Each row comes from the steps of one walk. Every step used is in the known rows, and no mark comes twice. Write the walk behind each row, first mark first.
Known rows
vogug -> zota -> vodo -> duko -> ramu -> masen -> pirub: -0.59  0.05  -0.42  -0.16  0.05  1.44  -2.17  -5.32  2.79  -4.90  3.52  -0.05  -2.35  -2.56  0.81  4.54  -0.66  0.99  1.93
zota -> vodo -> masen -> ramu -> duko: -2.70  1.40  0.71  -0.84  1.30  2.76  -0.45  -3.02  3.45  0.03  1.12  -2.86  -2.02  -2.86  0.08  1.63  1.28  0.03  0.24
zota -> vodo -> masen: -1.18  0.57  2.31  -0.59  0.69  0.74  -2.50  -1.46  1.19  0.41  -1.17  -2.76  -1.76  -2.24  1.03  -0.29  0.73  0.41  -0.03
vogug -> zota -> vodo: 0.43  0.22  0.38  -0.87  2.74  -1.17  -2.19  -2.46  -0.71  -1.09  -0.81  -0.32  -1.95  -2.46  0.20  3.60  -0.62  -1.46  -0.52
duko -> vodo -> masen -> ramu -> zota -> vogug: -3.35  1.37  1.07  -1.89  1.69  1.75  -2.73  -6.82  2.62  -1.08  -0.86  -3.32  -0.29  -0.80  -1.67  -2.02  1.76  0.04  0.14
duko -> vodo -> masen -> ramu -> zota -> palig: -4.99  0.72  0.26  -1.90  0.77  2.39  -2.91  -5.51  2.73  0.24  0.32  -3.77  -1.98  -0.67  -1.11  -2.27  0.84  -0.39  0.41
vogug -> zota: -0.04  0.60  0.42  -0.58  1.25  0.40  -0.60  -2.76  -0.39  -1.15  -1.32  1.10  -0.98  -2.42  -1.30  0.31  0.10  -0.57  -0.13
duko -> ramu -> zota -> vodo -> masen -> pirub: -1.54  0.06  0.47  -0.58  0.36  0.48  -3.49  -5.98  3.21  -2.05  1.30  -1.09  -2.10  -1.33  2.30  2.09  0.10  -0.16  0.73
ramu -> zota: 0.23  0.29  0.96  0.06  0.83  0.57  -1.28  -4.17  1.35  -1.70  -0.56  0.43  -0.94  -0.05  -0.93  0.48  -0.57  -1.04  0.91
duko -> vodo: 0.28  0.67  0.95  -0.42  2.57  0.82  -1.28  -0.87  1.94  -2.47  0.01  -2.10  -0.48  -0.09  -0.98  -0.05  -0.18  0.51  -0.84
pirub -> masen: -1.38  0.44  1.56  1.22  1.66  1.60  -1.16  -1.94  1.78  -1.96  -0.17  -1.53  -0.34  -0.74  -0.15  0.60  0.46  1.04  1.36
ramu -> duko: -0.08  0.64  1.61  0.13  0.98  2.27  0.83  -1.90  2.32  -1.24  1.24  -1.10  -1.36  -1.44  -1.18  0.82  0.54  -0.05  -0.06
vodo -> masen: -1.50  0.82  2.40  -0.21  -0.63  2.24  -1.27  -1.41  1.58  0.33  -1.53  -1.64  -0.98  -2.00  -0.33  -3.29  1.29  1.38  0.35
vogug -> zota -> vodo -> masen -> ramu -> duko: -2.63  1.62  0.28  -1.34  1.25  2.02  -0.50  -4.61  2.34  -0.11  0.44  -1.45  -2.39  -3.78  -0.41  2.50  1.18  -0.72  0.45
vogug -> zota -> vodo -> masen: -1.09  0.94  1.91  -1.21  0.66  0.05  -2.64  -3.23  -0.05  0.18  -1.87  -1.29  -2.22  -3.27  0.50  0.76  0.50  -0.49  0.10
pirub -> masen -> ramu: -3.00  1.07  -0.54  0.79  2.29  2.37  -0.83  -2.22  2.74  -1.42  0.53  -1.42  0.02  -1.29  -0.03  0.35  0.87  1.06  1.26
pirub -> masen -> ramu -> zota -> vodo: -1.83  0.53  -0.40  0.11  3.21  -0.15  -2.86  -5.10  2.27  -2.18  0.37  -1.43  -1.39  -0.60  0.87  4.90  -1.00  -1.50  1.59
palig -> zota: -3.86  -0.63  2.27  -0.64  1.32  -0.06  -0.85  -0.14  0.59  -1.48  -0.93  0.44  -0.37  -0.99  -1.67  -1.94  0.27  -0.24  0.29
duko -> ramu -> masen: -0.23  -0.05  1.90  1.56  0.31  1.11  -0.65  -4.17  2.80  -3.93  2.32  -1.33  -0.90  -1.15  -1.69  0.76  -0.37  1.48  1.55
vogug -> zota -> vodo -> duko: 0.83  0.11  0.49  -1.64  0.94  0.82  -2.04  -1.03  0.13  -2.44  0.68  -0.10  -2.87  -3.56  -0.65  2.11  -0.78  -0.66  0.49

Write each row's walk
-0.24  -0.43  1.88  -1.39  0.23  1.17  -2.32  -6.13  2.06  -4.06  2.35  -1.51  -1.67  -1.88  -3.39  -1.67  0.67  -0.31  0.97 | vodo -> duko -> ramu -> zota -> vogug
-1.52  -1.53  1.71  -1.32  0.97  -0.49  -2.48  -0.93  1.99  -4.85  3.52  -0.71  -2.83  -3.13  -2.19  0.42  -0.91  -0.64  0.98 | palig -> zota -> vodo -> duko -> ramu
0.88  -0.08  0.85  -1.32  0.49  0.89  -2.50  -2.27  1.62  -3.08  1.27  -0.64  -2.85  -1.72  -0.31  2.42  -1.53  -1.01  1.37 | ramu -> zota -> vodo -> duko
-4.64  -0.56  3.04  -1.44  1.98  -0.03  -1.64  -2.24  0.07  -0.86  -1.01  -1.54  0.23  -1.21  -2.34  -3.17  1.79  -0.04  -0.66 | palig -> zota -> vogug
-1.12  1.38  -0.32  -0.71  2.97  2.56  0.30  -2.59  3.97  -2.46  2.07  -2.55  -0.88  -0.85  -1.51  2.03  0.50  0.10  -0.35 | masen -> ramu -> duko -> vodo
0.95  -0.68  0.85  -0.47  -0.38  1.94  -1.15  -1.21  2.72  -4.44  3.41  -0.53  -2.22  -3.04  -2.48  -1.61  -0.15  0.81  0.99 | vodo -> duko -> ramu
0.14  -0.13  1.97  0.87  -1.19  2.53  -0.75  -3.18  3.30  -5.03  3.51  -1.02  -1.83  -2.10  -2.39  0.23  -0.56  2.00  2.40 | vodo -> duko -> ramu -> masen
-2.96  1.54  0.96  -0.52  0.11  3.83  0.63  -3.08  3.75  0.04  0.92  -1.91  -1.32  -2.68  -0.85  -0.82  1.87  0.70  0.64 | vodo -> masen -> ramu -> duko
-2.10  1.58  0.19  0.02  3.27  2.76  -0.13  -3.34  4.42  -3.08  2.33  -3.01  -0.75  -0.62  -1.15  2.97  0.50  0.61  0.88 | pirub -> masen -> ramu -> duko -> vodo
0.97  -0.51  0.86  -0.59  -0.64  1.13  -1.81  -4.73  2.79  -4.91  2.75  0.57  -2.57  -1.80  -2.69  -0.02  -1.01  -0.62  2.18 | vodo -> duko -> ramu -> zota
-3.59  1.13  1.17  -1.49  0.66  2.10  -2.25  -6.56  2.02  0.11  -1.14  -2.36  -0.38  -1.53  -1.29  -2.67  2.19  0.02  0.44 | vodo -> masen -> ramu -> zota -> vogug
-0.57  0.00  2.20  -0.68  0.26  -0.55  -3.47  -5.46  2.12  -2.04  0.40  -1.84  -2.72  -2.00  -0.24  0.95  -0.35  -0.90  1.35 | duko -> ramu -> zota -> vodo -> masen
-1.27  1.41  2.79  -0.81  0.43  2.66  -0.75  -2.86  3.39  -1.25  0.24  -3.18  -1.59  -1.35  -1.27  -0.83  1.13  1.10  0.23 | ramu -> duko -> vodo -> masen
-2.23  1.41  0.93  -0.73  0.47  3.37  -0.94  -3.40  4.21  -1.25  1.06  -2.37  -1.06  -0.68  1.42  0.16  1.50  1.60  -0.05 | ramu -> duko -> vodo -> masen -> pirub
-0.94  0.58  2.33  -0.78  0.40  0.24  -3.10  -4.26  1.35  -0.30  -1.40  -1.77  -2.07  -1.35  0.65  1.08  -0.13  -0.80  1.02 | ramu -> zota -> vodo -> masen
-1.35  0.45  -0.30  -0.74  1.26  1.80  -2.73  -3.59  2.93  -3.42  1.89  -1.13  -2.44  -1.84  0.04  3.63  -1.18  -0.56  2.65 | pirub -> masen -> ramu -> zota -> vodo -> duko
-2.37  -0.98  2.55  -0.20  0.03  0.20  -2.08  -3.01  2.60  -5.42  3.32  -1.11  -2.38  -2.23  -2.44  1.94  -1.22  0.57  2.41 | palig -> zota -> vodo -> duko -> ramu -> masen
-2.92  1.63  0.04  -1.10  1.40  2.53  -1.43  -2.06  3.36  -0.68  -0.40  -2.67  -0.46  -1.70  -0.45  -1.95  1.37  1.31  -0.09 | duko -> vodo -> masen -> ramu
